What can hang from each mark:
k90: k666 k826
k826: k90 k538
k667: k666
k981: k413 k666 k667
k413: k981
k666: k90 k667 k981
k538: k826

Every row comes from one small tree of marks. The marks that hang from a mark follow it in brackets, in the order of their numbers. Every link used is in the known rows. Which tree was each row made from?
Known rows:
k413{k981{k666{k90{k826{k538}} k667}}}: [ 4.40  1.94 -3.99  3.59 -1.54 -2.95  3.21  1.67 -0.82 -0.23  1.88 -0.27
  6.06  3.42 -0.75  0.41  0.82  0.87]
k667{k666{k981{k413}}}: [ 3.35  1.39  0.96  1.40 -0.45  1.41 -0.63  0.17 -1.40  0.96 -0.56 -3.20
  4.33  1.17 -0.44  0.37  2.61  0.52]
k981{k666{k90}}: [ 1.52  1.55 -1.83  0.49 -1.70 -1.03  0.57  1.61 -0.71 -0.10  2.45  1.41
  3.16  2.92 -0.16 -0.31  0.55 -1.04]
k826{k90{k666{k667 k981{k413}}} k538}: [ 3.09  1.56 -2.14  4.85 -1.32 -3.59  1.59  1.62 -2.24  1.92  0.59 -1.50
  6.49 -1.09  0.81 -0.87  2.94  0.93]
k981{k667}: [ 0.05 -0.37  0.59 -1.24  0.50  0.15 -2.39  0.62  1.95 -0.08 -0.29 -0.05
  0.74  0.88  1.40 -1.62  1.06 -0.13]
k666{k981}: [ 2.37  1.37 -0.25 -0.13  0.09  0.45  0.14  1.33 -0.32 -0.19 -0.47 -0.30
  1.43 -0.26  1.61 -0.50  1.03  0.19]
k413{k981{k666{k90}}}: [ 3.68  1.57 -2.39  0.13  0.25 -1.41  1.54  2.56 -0.29 -1.29  2.41  0.91
  4.34  3.27  0.09 -0.15  1.84 -0.81]
k667{k666{k981}}: [ 2.81  0.55  0.41  0.96 -0.64  1.60 -0.41 -0.28 -0.29  0.77 -0.29 -2.04
  2.17  0.78  0.94 -0.41  0.82  0.61]
k667{k666{k90{k826{k538}} k981{k413}}}: [ 5.47  2.81 -2.31  2.73 -3.06 -2.17  1.22 -0.78 -2.71 -0.33  0.98 -1.28
  7.25  3.42 -1.21 -0.52  2.60  2.26]
k90{k666{k667} k826{k538}}: [ 1.72  1.45 -1.77  3.92 -1.41 -2.72  2.84 -1.35  0.05  2.88  0.92 -0.47
  3.54  0.26 -1.45  1.01 -0.10  1.62]
k538{k826{k90{k666{k667 k981}}}}: [ 2.88  1.22 -2.84  2.99 -0.75 -2.14  1.46  2.46 -0.13  1.67  0.43  0.00
  5.22 -2.87  2.10 -2.00  1.34 -0.82]
k826{k90{k666{k667}}}: [-0.74 -0.39 -2.05  2.53  0.93 -2.11  1.19 -0.01  0.79  2.07  1.01  0.13
  2.28 -1.65  0.78 -1.56  1.05 -0.66]
k667{k666{k90{k826} k981}}: [ 4.24  2.25 -2.54  0.43 -0.55 -0.39  0.96 -0.93 -0.32 -0.46  1.03  0.12
  4.42  2.84  0.33 -1.84  1.76  1.09]
k981{k413 k666{k90{k826{k538}}} k667}: [ 3.39  3.08 -2.16  1.13 -2.95 -4.05 -0.03  1.27 -0.97 -0.32  2.30  0.74
  7.60  4.93 -1.21 -0.67  2.31  1.17]
k413{k981{k666{k90{k826} k667}}}: [ 3.76  2.15 -3.62  1.45  1.19 -1.20  2.81  1.88  0.53 -0.30  1.56 -0.07
  5.03  2.95 -0.53 -0.19  1.64 -0.43]
k666{k90 k667 k981}: [ 2.35  0.83 -1.80  1.46 -0.18  1.64 -0.09  2.30 -0.21  0.38 -0.48 -0.77
  2.59  0.63  2.19 -1.80  2.04 -0.99]
k413{k981{k667}}: [ 2.31 -0.35  0.06 -1.55  2.40 -0.32 -1.16  1.47  2.35 -1.33 -0.19 -0.49
  1.82  1.32  1.79 -1.54  2.30 -0.06]
k538{k826{k90{k666{k981{k667}}}}}: [ 3.66  1.65 -2.01  0.02 -0.57 -3.76 -0.54  2.41  1.32  0.13  1.14  1.57
  6.09 -1.15  3.24 -3.70  2.45 -0.42]

Which tree is each row?
[ 3.13  2.60  0.24  2.52  1.18  0.81  0.88  2.08 -0.60  3.20 -0.35 -2.58
  5.17 -0.71 -0.19  0.66  3.60 -0.59] => k90{k666{k667 k981{k413}}}
[ 2.38  1.96 -1.61  2.75  1.39 -1.78  1.17  1.94 -0.79  1.89  0.29 -1.33
  5.62 -1.55  0.96 -1.48  3.77 -0.33] => k826{k90{k666{k667 k981{k413}}}}
[ 4.20  2.59 -1.42  0.37 -0.32 -3.80 -0.62  2.90  0.08  0.22  0.88  0.41
  8.14 -1.01  1.98 -2.89  4.14 -0.26] => k538{k826{k90{k666{k981{k413 k667}}}}}
[ 0.56  1.31  0.43  2.64 -0.64  0.91  0.16  2.14 -1.16  2.43 -0.02 -2.99
  3.75  0.69 -1.76  1.82  1.15 -0.88] => k981{k413 k666{k667}}
[ 4.72  0.26 -2.50  0.87 -1.09 -2.86  0.10 -1.09  1.06 -1.68  1.38 -0.19
  5.87  4.92  0.42 -2.04  2.13  1.95] => k413{k981{k667{k666{k90{k826{k538}}}}}}
[ 3.70  1.96 -1.38  1.85 -1.08 -4.97 -0.40  1.67 -0.66  0.36  1.39  0.12
  7.35  0.54  1.89 -2.39  4.06  1.49] => k826{k90{k666{k981{k413 k667}}} k538}
[ 4.02  1.63 -0.39  1.17 -1.00  0.81 -0.60  0.62 -1.74  0.11  0.53 -1.79
  5.56  2.53 -0.26 -0.86  3.70 -0.19] => k667{k666{k90 k981{k413}}}
[ 1.81  0.47 -1.52 -0.79 -0.31 -0.74 -1.33 -1.77  2.05 -0.29  1.18  0.26
  3.71  3.96  0.15 -2.81  1.79  0.58] => k981{k667{k666{k90{k826}}}}
[ 5.20  3.57 -2.86  1.75 -2.20 -3.32  1.79  0.88 -2.93 -1.34  0.70  0.52
  6.50  2.28 -0.37 -0.63  2.79  1.95] => k666{k90{k826{k538}} k981{k413}}
[ 2.05  2.00 -0.46 -0.45 -1.02 -1.19 -1.96  2.76 -0.03 -0.06  1.92  0.21
  5.80  4.07 -0.16 -1.05  3.30 -1.20] => k981{k413 k666{k90} k667}
[ 4.90  2.05 -2.93  2.41 -3.37 -2.09  1.58 -1.32 -1.55 -0.65  1.27 -0.03
  5.26  3.29  0.25 -1.16  0.97  2.39] => k667{k666{k90{k826{k538}} k981}}
[ 3.26  2.19  0.25 -0.89  1.11 -0.67 -0.84  1.62  2.14  1.46  0.87  0.30
  3.88  0.81  2.36 -1.60  2.84 -0.02] => k90{k666{k981{k667}}}
[ 3.02  0.79 -2.26  1.77  0.63 -0.05  1.40  3.22  0.21  0.10  1.27 -0.82
  4.23  2.55  0.31  0.03  1.76 -1.42] => k413{k981{k666{k90 k667}}}
[ 2.56  0.13 -1.97  1.30 -2.96 -2.42 -0.74 -2.09  0.66 -0.42  1.36  0.23
  4.71  4.46 -0.04 -2.19  0.96  1.87] => k981{k667{k666{k90{k826{k538}}}}}
[ 2.17  2.49 -2.58 -1.24 -0.36 -2.09 -0.38  1.24  1.71 -0.51  2.54  1.97
  4.74  4.22  0.28 -1.95  1.42 -0.08] => k981{k666{k90{k826}} k667}
[ 5.30  2.30 -3.27  0.46 -1.21 -4.40  1.20  1.68  0.58 -1.86  2.65  1.57
  6.71  5.09  0.49 -1.12  1.82  1.39] => k413{k981{k666{k90{k826{k538}}} k667}}
[ 4.36  2.82 -2.94  3.46 -2.02 -1.51  1.53  1.25 -2.39  0.11 -0.37 -1.39
  6.44  1.73 -0.34 -0.64  2.82  1.46] => k666{k90{k826{k538}} k667 k981{k413}}
[ 2.32  1.32 -0.83 -0.48 -0.12 -0.81 -1.67 -1.10  0.86 -0.06  0.91 -0.98
  5.79  4.02 -1.13 -2.16  3.63  0.54] => k981{k413 k667{k666{k90{k826}}}}
[ 2.86  2.28 -2.85  0.85 -3.22 -3.99  0.18  0.79  0.26 -0.50  2.63  2.02
  5.59  4.80  0.10 -1.21  0.57  1.27] => k981{k666{k90{k826{k538}}} k667}
[ 4.78  2.96 -1.76  0.71 -0.38 -0.35  0.78 -0.52 -1.52 -0.25  0.82 -1.07
  6.43  2.95 -0.99 -1.16  3.51  0.98] => k667{k666{k90{k826} k981{k413}}}
[ 3.78  3.04 -3.16 -0.61  0.29 -1.39  1.46  0.56 -0.23 -1.51  0.75  1.70
  3.56  1.77  1.11 -1.92  1.97  0.73] => k666{k90{k826} k981}
[ 3.58  2.16 -2.72  1.35 -1.18 -3.95  1.73  1.83 -0.65  0.10  1.38  1.68
  5.32 -2.14  1.75 -2.00  1.50 -0.27] => k538{k826{k90{k666{k981}}}}
